What can hang from each mark:
detub: baze
ririk: gizogan lati
baze: detub ririk sevigud
sevigud: baze
lati: lilu ririk sevigud
lilu: lati
gizogan: nivob

Every row comes from one small tree of marks. The marks that hang from a mark follow it in brackets, in alphabetical order. Every link used is in the known rows. Which tree was each row made from?
Known rows:
sevigud[baze[detub ririk]]: -0.64, +0.01, -2.34, +1.29, -2.46, -0.14, +1.76, -1.23, +0.82, -2.94, +2.35, +2.25, +0.11, -1.12, +0.66, -3.32, +0.37, -1.00
lilu[lati[ririk]]: +0.58, +2.55, +1.05, +0.18, -0.10, -1.33, +1.86, +0.89, -1.18, -0.28, +0.19, +0.06, -3.79, +2.31, +1.75, -1.76, +1.85, -0.44
lilu[lati[ririk sevigud[baze[detub]]]]: +1.09, +2.00, +0.30, -0.73, +0.10, +1.03, +4.23, +0.51, -2.31, -2.68, +2.02, +1.97, -2.27, +1.10, +2.90, -4.92, +2.30, -2.63
ririk[gizogan lati[lilu sevigud]]: -0.16, -0.69, +0.72, +1.44, -0.49, +0.06, +0.51, +1.04, -3.49, -0.11, +1.90, -1.03, -2.53, +1.17, +2.56, -5.86, +2.74, +0.52
baze[detub ririk[gizogan] sevigud]: -0.62, -0.02, -1.33, +1.22, -1.58, -0.17, -0.49, +0.81, +0.69, +0.88, +2.02, +1.77, -1.36, -0.80, +1.77, -4.48, +2.35, -0.95
sevigud[baze]: +1.35, -1.23, -1.66, +1.12, -0.82, -0.35, +1.26, -0.99, -0.74, -2.23, +0.79, -0.46, +1.30, +0.64, +0.78, -0.32, +1.67, -0.34
detub[baze[ririk[lati]]]: -3.26, +2.46, -1.23, +1.67, -3.61, -2.30, +1.19, +0.17, -0.62, -1.03, +1.56, -0.42, -3.57, -0.51, +2.56, -1.90, -0.76, -0.11
detub[baze[ririk[gizogan[nivob]]]]: -0.41, +2.09, +0.54, +2.32, -2.74, -4.45, -2.25, -0.18, +0.49, -2.10, -0.26, +0.96, +0.39, +0.93, +3.28, -2.38, -0.31, +1.02
ririk[gizogan lati]: -0.62, +1.53, -1.18, +1.34, -0.39, -1.71, -1.00, -0.47, -2.29, +0.30, +0.26, -1.84, -2.34, +1.40, +1.96, -3.03, +2.95, +0.22
ririk[lati]: -1.38, +1.22, -1.06, +0.93, -0.82, -1.42, +0.89, -0.98, -2.05, +0.54, +0.42, -1.70, -2.86, +0.58, +1.50, -2.02, +1.57, -0.29
detub[baze[ririk[lati] sevigud]]: -2.80, +1.21, -1.98, +0.90, -2.00, -1.27, +1.97, +1.66, -0.12, +0.49, +1.85, -0.30, -3.74, -1.64, +2.57, -1.86, +0.71, -0.91
lati[lilu ririk[gizogan] sevigud[baze]]: +2.61, -2.42, +1.55, +1.06, -0.59, +2.28, +1.37, +1.35, -2.54, -2.48, +1.91, +1.78, -0.41, +0.81, +2.47, -3.94, +2.63, +1.32
lilu[lati]: -0.12, +1.90, -0.21, +0.89, +0.06, -2.36, +1.37, +0.88, -0.77, -0.48, +0.77, -1.19, -2.08, +2.68, +1.39, -2.22, +1.73, -1.16
lati[sevigud]: +0.14, -0.14, +0.82, +0.22, -0.09, +0.78, +0.54, +0.38, -2.47, -0.59, +2.22, +0.46, -0.66, +0.92, +1.44, -1.76, -0.35, +0.41
lilu[lati[sevigud[baze]]]: +1.02, +1.19, -1.08, -0.09, +1.01, +0.35, +2.76, +1.70, -2.39, -3.58, +2.80, -0.46, -0.46, +2.97, +1.25, -2.84, +1.68, -1.64
lati[sevigud[baze[detub]]]: +0.47, -0.82, -0.59, +0.19, -0.93, +1.29, +2.50, -1.29, -2.07, -2.56, +2.50, +1.43, +1.02, -0.17, +1.98, -3.78, +1.26, -1.71
detub[baze]: -1.17, -0.23, +0.83, +1.88, -2.72, -2.48, +0.66, -0.68, -0.38, -0.52, +0.16, -0.83, -0.40, +0.11, +2.64, -0.40, +0.58, -0.57
ririk[gizogan[nivob] lati[lilu]]: +0.53, +0.11, +0.73, +2.41, -0.21, -3.53, -0.54, -1.22, -1.94, +0.26, -1.28, -1.22, -1.25, +1.16, +2.92, -5.48, +3.21, +0.58
lilu[lati[ririk sevigud]]: +0.76, +2.85, +1.81, -0.75, +0.69, +0.66, +2.28, +2.01, -2.74, -0.76, +1.95, +0.85, -3.72, +2.55, +2.20, -2.66, +0.74, -0.41
ririk[gizogan[nivob] lati]: +0.54, +2.28, -0.79, +1.10, +0.42, -3.39, -1.59, -1.50, -2.29, -0.08, -1.51, -1.51, -1.06, +1.54, +2.60, -3.79, +2.66, +0.23
baze[detub]: -0.91, +0.07, +0.44, +1.25, -2.00, -1.29, +1.05, -2.21, -0.57, +0.65, +0.61, +0.57, -0.51, -0.27, +1.68, -3.14, +1.78, -1.46
ririk[lati[lilu]]: -1.11, -1.20, +0.23, +1.79, -1.41, -1.50, +2.08, -0.54, -1.85, +0.83, +0.68, -1.30, -2.94, +0.09, +1.63, -3.69, +2.41, +0.08
baze[detub sevigud]: -0.44, -1.74, -0.41, +0.67, -0.66, -0.31, +1.73, -0.83, -0.22, +2.06, +1.10, +0.73, -0.70, -1.18, +1.82, -3.03, +3.00, -2.47

Write each row's tree:
-1.36, -0.39, -0.93, +0.47, -1.52, -0.14, +1.63, +0.24, +0.78, +0.84, +2.21, +2.22, -1.43, -1.68, +0.90, -3.43, +0.98, -1.46 | baze[detub ririk sevigud]
-0.79, -0.91, +0.91, +1.07, -0.76, +0.51, +2.57, +0.38, -3.31, +0.31, +2.27, -0.50, -2.97, +0.46, +2.17, -4.87, +1.16, +0.06 | ririk[lati[lilu sevigud]]
+1.39, +3.09, +1.67, -0.20, +0.84, +0.44, +0.35, +2.50, -2.71, -0.91, +1.77, +0.60, -3.58, +3.46, +2.91, -3.82, +2.00, +0.08 | lilu[lati[ririk[gizogan] sevigud]]
+1.47, -1.58, +2.73, +2.06, -1.54, -0.20, +0.19, -0.01, -1.02, +0.36, -0.14, +0.86, -1.82, +0.41, +2.31, -2.96, +3.02, +1.64 | lati[lilu ririk[gizogan]]
-2.52, +1.18, -2.47, +0.56, -1.08, -0.07, +2.39, +0.16, -0.34, +1.39, +2.27, +0.94, -3.92, -2.05, +1.51, -4.85, +1.53, -2.05 | baze[detub ririk[lati] sevigud]
-0.07, +0.59, -2.01, -0.37, +0.31, +1.27, +2.28, +0.04, -3.74, -2.24, +2.31, -0.99, -1.18, +0.49, +1.45, -2.67, +1.31, -0.59 | ririk[lati[sevigud[baze]]]
+1.92, -2.40, +1.82, +0.69, -0.84, +2.37, +3.51, +0.74, -2.62, -2.29, +2.13, +2.07, -0.67, -0.17, +1.88, -2.84, +1.45, +0.75 | lati[lilu ririk sevigud[baze]]
+2.59, +2.01, +2.60, -0.08, +0.94, -0.35, -1.44, -0.04, -2.74, -0.62, -0.20, +1.65, -0.72, +1.42, +3.07, -3.20, +0.79, +1.78 | lati[ririk[gizogan[nivob]] sevigud]
+1.44, -2.51, +2.06, +0.74, -1.62, +2.42, +4.44, -0.78, -2.22, -1.74, +1.98, +2.99, -0.75, -1.30, +2.72, -5.34, +2.04, -0.99 | lati[lilu ririk sevigud[baze[detub]]]
-1.58, +1.10, -0.18, +2.38, -3.65, -2.40, -1.65, +0.89, +0.77, -1.77, +1.39, +0.54, -1.13, +0.71, +2.39, -1.56, +0.18, +0.82 | detub[baze[ririk[gizogan]]]
+1.93, +0.15, +0.60, +0.15, -0.76, +2.05, +1.40, -0.40, -2.69, -2.32, +1.67, +2.30, -0.32, +0.13, +3.26, -4.43, +2.64, -0.43 | lati[ririk[gizogan] sevigud[baze[detub]]]
+1.56, -1.42, +3.30, +1.20, -1.08, +1.53, +0.36, +1.40, -2.70, -0.11, +1.48, +1.75, -1.91, +1.02, +2.78, -4.02, +1.95, +1.77 | lati[lilu ririk[gizogan] sevigud]
-1.09, -0.01, -1.00, +1.64, -2.26, -1.33, -0.83, +2.35, +0.77, -0.19, +1.89, +0.15, -1.00, -0.22, +2.72, -1.65, +1.33, -0.08 | detub[baze[ririk[gizogan] sevigud]]
-0.10, +0.78, -2.01, +0.35, -0.45, +0.74, +1.34, -0.82, -3.35, -2.17, +2.03, -0.22, -1.08, +0.42, +3.16, -6.03, +3.48, -2.00 | ririk[gizogan lati[sevigud[baze[detub]]]]
+0.31, +0.92, -0.75, +1.22, -0.21, -2.04, -1.15, -0.07, +0.87, +0.55, +0.67, +2.35, +0.00, -0.63, +2.25, -5.14, +1.88, -0.91 | baze[detub ririk[gizogan[nivob]] sevigud]
+1.35, -3.39, +0.45, +1.26, -0.72, +1.40, +2.74, +0.59, -2.09, -3.00, +2.73, +0.71, +1.16, +0.44, +1.55, -3.12, +1.42, -0.06 | lati[lilu sevigud[baze]]
+2.94, -0.44, +3.93, +1.13, -0.02, -0.29, -0.23, +0.07, -2.69, -0.54, +0.08, +2.15, -0.53, +1.17, +3.41, -4.96, +1.48, +1.95 | lati[lilu ririk[gizogan[nivob]] sevigud]
-1.80, -0.30, -0.47, +1.17, -2.57, -1.00, +1.35, +2.03, +0.96, -0.15, +2.23, +0.71, -1.41, -1.38, +2.15, -0.60, -0.06, -0.65 | detub[baze[ririk sevigud]]
-2.23, +1.57, -2.03, +1.46, -2.01, -1.50, -0.23, +2.23, -0.34, +0.35, +1.93, -0.71, -3.39, -0.37, +3.15, -2.68, +2.21, -0.80 | detub[baze[ririk[gizogan lati] sevigud]]
+2.28, +3.93, +2.21, -0.22, +1.78, -1.50, -0.14, +1.52, -2.71, -1.28, +0.16, +1.03, -2.05, +3.54, +3.21, -4.40, +1.62, +0.24 | lilu[lati[ririk[gizogan[nivob]] sevigud]]
-3.00, +2.45, -1.62, +1.07, -2.54, -1.25, +1.44, -1.27, -0.54, +0.20, +1.60, +1.00, -3.82, -1.20, +1.41, -4.79, +0.30, -1.07 | baze[detub ririk[lati]]
-2.33, -1.29, -1.03, +1.40, -1.94, -0.25, +3.40, +0.43, -0.09, +1.77, +2.49, +1.28, -3.60, -2.27, +1.73, -6.51, +2.41, -2.10 | baze[detub ririk[lati[lilu]] sevigud]
-1.82, +1.54, -3.48, +0.99, -2.09, -0.38, +2.61, -1.44, -0.52, -2.06, +2.05, +0.90, -2.13, -1.36, +1.22, -4.76, +1.25, -1.61 | sevigud[baze[detub ririk[lati]]]
-0.86, -0.97, -2.20, +1.76, -2.01, -0.55, +2.73, +0.14, -0.61, -2.62, +2.29, +0.28, -2.08, -0.76, +0.61, -4.00, +1.24, +0.07 | sevigud[baze[ririk[lati[lilu]]]]
+0.88, -1.66, +3.41, +0.62, -0.97, +1.99, +2.53, +0.84, -2.60, -0.14, +1.86, +1.97, -2.50, +0.13, +2.23, -3.06, +0.54, +1.40 | lati[lilu ririk sevigud]
-1.04, +1.41, -3.84, +0.91, -1.37, -0.17, +1.65, -0.01, -1.00, -2.87, +2.05, -0.04, -2.12, -0.29, +0.33, -2.23, +0.41, +0.17 | sevigud[baze[ririk[lati]]]
+0.11, -0.05, -2.19, +1.86, -2.33, -0.59, -0.31, -0.87, +0.73, -3.15, +1.87, +1.78, +0.43, -0.04, +1.26, -4.24, +1.98, -0.47 | sevigud[baze[detub ririk[gizogan]]]
-0.47, +2.28, -1.61, +0.08, -0.65, +0.20, +3.17, +1.45, -0.68, -4.08, +4.16, +2.19, -1.57, +1.25, +1.54, -5.92, +0.27, -2.31 | lilu[lati[sevigud[baze[detub ririk]]]]
+2.33, +1.67, +1.83, +0.99, +0.09, -2.25, -1.73, -1.02, -1.33, -0.16, -1.97, +0.65, -0.49, +1.22, +2.60, -1.99, +1.89, +1.54 | lati[ririk[gizogan[nivob]]]
-2.93, +0.24, +0.69, +1.67, -3.49, -0.44, +2.73, +1.68, -2.09, -1.44, +3.52, +0.61, -3.68, -0.71, +3.32, -4.80, -0.97, +0.04 | detub[baze[ririk[lati[lilu sevigud]]]]
+0.95, -1.99, -0.58, +1.63, -1.58, +1.42, +0.32, +2.18, -1.10, -3.95, +3.89, +1.68, +0.43, +0.72, +1.20, -4.80, +0.60, +1.38 | lati[lilu sevigud[baze[ririk[gizogan]]]]
-1.89, -0.09, -0.68, +2.09, -2.45, -1.14, +1.56, +0.47, -0.72, -0.26, +2.26, +0.31, -3.65, -0.45, +0.72, -4.44, +0.32, +0.64 | baze[ririk[lati[lilu]]]
-2.32, +2.71, -0.78, +1.12, -2.67, -0.74, -0.57, +1.75, -2.39, -1.77, +2.90, -0.13, -3.53, +0.74, +3.63, -3.86, -0.39, +0.46 | detub[baze[ririk[gizogan lati[sevigud]]]]
-0.53, -1.72, -0.51, +0.96, -1.08, +1.01, +4.33, -1.04, -3.04, -1.69, +2.72, +0.32, -1.37, -0.97, +2.64, -6.84, +2.57, -2.20 | ririk[lati[lilu sevigud[baze[detub]]]]
+2.61, -0.48, +3.15, +2.21, -0.77, -2.32, -0.59, -0.86, -1.03, +0.09, -1.83, +1.37, -0.45, +0.85, +2.79, -3.71, +2.75, +1.66 | lati[lilu ririk[gizogan[nivob]]]
